Every row comes from one small tree of marks. The marks that hang from a mark follow it in brackets, in the order of their numbers. Every link used is in the known rows. Which tree was each row made from?
In the rows, 128 means zero.
Known rows:
K169[K563[K751[K395]] K772]: [ 53  73 119 151 177 138 166 161 148 134 176 197 112 160 142 125 121  82
 146 126 114 147 144 122 139]
K395[K169[K519 K772]]: [ 83 156 126 168 172 130 136 179 136 138 138 183  92 132 125 153 155 134
 142 111 145 115 131 137 116]
K563[K169]: [123 126 137 186 144 109  98 141 108 130 122 162 143 111 140 126  98 118
 112 126 115 134 126 147 130]
K772[K169[K600]]: [123 193 123 108 142 137 147 123 102 158 114 112 122 110 126 133 120 108
  77 136 134 150 128 131 137]
K563[K169[K600] K751]: [141 131 139 187 145 123 130 140  94 157 106 148 155  82 147  96  52 127
 129 127  99 166 120 141 117]
K751[K395 K988[K169[K563]]]: [ 86 113  73 158 125 119  87 149 114 158 161 166 112 103 151 151  84 121
  80  74 122  92 109 138 166]
K988[K169[K519 K563]]: [ 54 142  69 162 136  81 155 128 147 164 144 158  91 105 138 160  91 170
 116 124 170  94 144 133 168]
K751[K988[K169[K519 K563 K772]]]: [ 37 138 107 160 131  99 115 169 166 165 173 176  95 126 124 170 115 143
 121  99 169 109 115 116 156]
K751[K395]: [108 114 101 143 149 144 130 155 108 127 117 165 118 133 146 125 129  97
 100 115  95 129 126 134 152]
K519[K169[K600 K772]]: [145 167 149 140 128 136 131 161 130 147  89 169 142 123 104 151 160 100
 128 112 125 134 108 107 115]
K395[K169[K600[K751] K772]]: [122 184 138 147 136 110 154 169 124 124 125 172 109  87  99 159 158  61
 106 120 119 126 109 150 103]
K169[K519 K563 K600]: [ 59 183 104 146 120 104 192 133 147 175 119 147 103 108 117 163  90 157
 136 136 157 130 144 141 147]
K751[K395 K563[K169[K519]] K988]: [ 72 102 103 168 154 142  68 203 117 153  96 185 106 140 160 153  96  91
 110  54 128 134 113 183 149]
K600[K169[K772] K751[K563]]: [ 95 134 123 114 197 121 165 156 164  98  93 184 111 146 154 181 203  21
  98 139 116 168 104 158 141]
K563[K169 K751[K395]]: [106  81 114 185 174 144 102 159  90 131 133 183 137 124 169  97  73  96
 129 103  83 144 137 148 128]
K519[K169[K563[K751[K395 K988]]]]: [ 84 115 113 143 157 167  90 169 104 140 157 182 136 129 163 155  79 111
 150  60 103  94  99 121 128]
K169[K600[K751] K772]: [112 170 146 126 117 106 171 167 145 123 110 164 109 115  96 152 163  53
 104 146 121 156 109 121 127]
K563[K751]: [128 115 134 148 169 138 154 145 120 132 126 141 130 116 158 102  88 134
 125 138  98 160 108 104 139]
K169[K519 K563 K600[K751] K772]: [ 25 187 123 130 116  82 205 164 171 145 142 183  82 129  92 190 145  82
 140 145 167 132 144 137 135]
K988[K169[K519 K563 K600 K772]]: [ 55 157  89 161 117  82 176 145 167 182 134 174  93 110 104 160 117 142
 124 129 178 121 146 129 153]
K751[K395[K169] K563 K988]: [135 112 100 160 169 168  76 189 102 140 109 163 111 110 161 149 118  86
  79  46 103 115  85 177 146]
K772[K169[K519]]: [ 66 179 110 108 171 134 141 142 121 142 140 133  87 148 143 155 128 133
 109 129 155 125 147 127 141]
K395[K169[K519] K751]: [ 80 169 102 132 163 101 144 172 123 127 129 136  87 111 133 165  99 151
 134 119 107 110 125 155 129]
K751[K395 K988]: [114 125 116 137 139 163  87 174 100 135 130 159 123 126 151 136 115  98
  92  83  85 131  93 128 146]
K988[K169]: [135 130  91 158 137 103 120 133 120 145 116 141 121  90 143 121 103 137
  79 123 124 119 110 116 157]
K169[K519 K563[K751[K988]] K772]: [ 28 124 147 148 164 134 145 183 166 154 183 178 101 151 140 153  96 136
 165 110 148 146 113 100 134]
K395[K169 K751]: [122 153 116 136 161 104 128 157 114 114 130 123 112  99 132 153 103 127
 110 127  80 118 109 154 130]
K772[K169]: [106 161 122 112 166 135 127 127 109 130 138 124 114 136 142 139 130 111
  86 134 136 133 132 122 144]
K519[K169[K563[K751] K600 K772]]: [102 141 145 149 148 132 165 148 145 154 134 175 143 124 119 148 116 113
 162 119 136 134 122 104 114]

Write each row's tree:
[ 37 177  88 137 182 122 181 112 145 141 136 171 113 135 165 187 123 152
 146 147 139 123 144 158 144]	K600[K169[K519 K563]]
[ 23 180 101 114 163 115 161 129 138 150 168 141  86 150 136 178 112 140
 123 137 184 108 161 139 150]	K772[K169[K519 K563]]
[116 185 110 174 129 110 159 123 115 163 135 148 128  71 117 152  88 142
 112 117 136 104 131 166 126]	K395[K169[K563 K600]]
[122 158 106 138 118  99  88 163 113 128 137 143 109  76 142 157 103  94
  70  95 115 107  69 119 149]	K600[K751[K988[K169]]]
[ 97 172 121 179 122 107 132 153 111 170  92 160 124  97 123 137  83 141
 129 119 136 143 140 158 127]	K563[K169[K519 K600]]
[114  82 153 186 163 111 107 171 156 133 101 181 129 144 133 131 149  70
 107 116 139 166 122 159 143]	K751[K563[K169[K772]]]
[ 82 135 142 149 146 116 136 145 158 131 146 187 133 150 111 178 161 105
 145 118 154 106 127 113 128]	K519[K169[K563 K772]]
[ 97 158  99 151 123 104 156 160 144 176 102 163  98 105 114 135 131 138
 111 119 151 140 127 112 142]	K988[K169[K519 K600 K772]]
[106 140 128 138 126  98  91 181 140 122 153 167 104 103 124 159 142  66
  78 101 121 118  72 104 139]	K600[K751[K988[K169[K772]]]]
[113 183  92 145 104 118 112 165 117 188 102 134 110  69 135 142  76 166
  94  90 135 123  91 118 148]	K751[K988[K169[K519 K600]]]
[ 65 189 133 119 122 103 187 181 154 136 108 176  83 126  97 166 158  76
 130 143 142 147 125 123 128]	K169[K519 K600[K751] K772]
[ 74 139  68 138 174 127 146 199 119 119  97 192  63 122 150 183 144  66
 107  73 133  97 131 194 141]	K600[K751[K395[K169[K519]] K563]]
[ 86 156  82 111 179 142 147 143 101  91 115 185 117 128 171 171 161  44
 102 128  72 128 120 166 133]	K600[K169 K751[K395]]
[102 208 132 125  96 110 120 157 116 138 126 155 132  80 109 208 104  87
 117  87 135  89  86 134 121]	K519[K169[K563 K600[K751[K988]]]]
[122 149  60 131 113 103 140 154  98 140  98 164 105  71 130 141 114  65
  65 104 105 110 117 147 147]	K988[K169[K600[K751[K395]]]]
[ 40 208  99 113 140 113 177 119 130 175 146 132  92 126 119 173 101 141
 116 137 179 123 165 148 146]	K772[K169[K519 K563 K600]]
[ 59 143 123 139 188 119 168 118 158 124 155 184 136 151 144 174 170  96
 131 157 126 144 135 142 136]	K600[K169[K563 K772]]
[ 41 142 131 147 153 118 207 156 165 171 142 173 102 133 121 138  99 136
 166 142 153 165 145 114 131]	K169[K519 K563[K751] K600 K772]
[128 128 109 136 171 104 136 169 133 122  94 123 104 105 140 157 111 103
  92 111 101 135 102 176 149]	K395[K169 K751[K563]]
[145 160  93 159 142 150 131 154  80 152 105 162 122  83 133 130 109 109
  97  89  92 115 125 170 123]	K751[K395[K169[K600]]]
[108 211 121  90 132 114 153 136 104 128 123 123 103 103 118 159 130  63
  75 138 134 132 125 138 130]	K772[K169[K600[K751]]]
[126 185 146 122 121 115 145 171 132 122  96 176 125 117  94 176 173  50
 125 114 128 122 104 114 108]	K519[K169[K600[K751] K772]]
[ 71 170 102 122 101 118 138 167 113 141 145 167 109  96 120 181  99  59
  97  94 110 113 108 157 142]	K169[K563 K600[K751[K395 K988]]]
[ 76 121 128 183 173 122 124 161 113 144 128 171 121 119 164 115  63 151
 159 120 122 146 140 134 122]	K563[K169[K519] K751]
[ 74 160 124 118 136 105 193 194 175 144  73 173  76 132 109 176 168  54
 115 126 159 168 121 145 145]	K169[K519 K600[K751[K563]] K772]
[151 176 119 119 126 117 148 164 128 135  45 154 121  96 123 182 145  58
  97  98 135 128  95 144 137]	K519[K169[K600[K751[K563]]]]
[109  87 130 178 163 157  60 181  81 136 149 176 144 117 176 105  58  99
 122  72  73 140 100 143 121]	K563[K169 K751[K395 K988]]
[101 165 140 147 121 116 153 143 148 152 120 179 138 124  98 173 147 105
 139 119 150 117 127 121 120]	K519[K169[K563 K600 K772]]
[106 120 125 122 133  98  91 184 150 130 148 129 109 118 125 148 119  99
  87 112  91 141  78 105 148]	K395[K751[K988[K169[K772]]]]
[ 53 151 110 107 200 121 181 174 172 110  91 195  86 161 155 197 202  45
 123 130 141 162 120 162 141]	K600[K169[K519 K772] K751[K563]]
[ 41 169 129 147 126 104 195 155 170 171 132 174 100 136  99 164 131 126
 146 142 166 146 151 131 139]	K169[K519 K563 K600 K772]
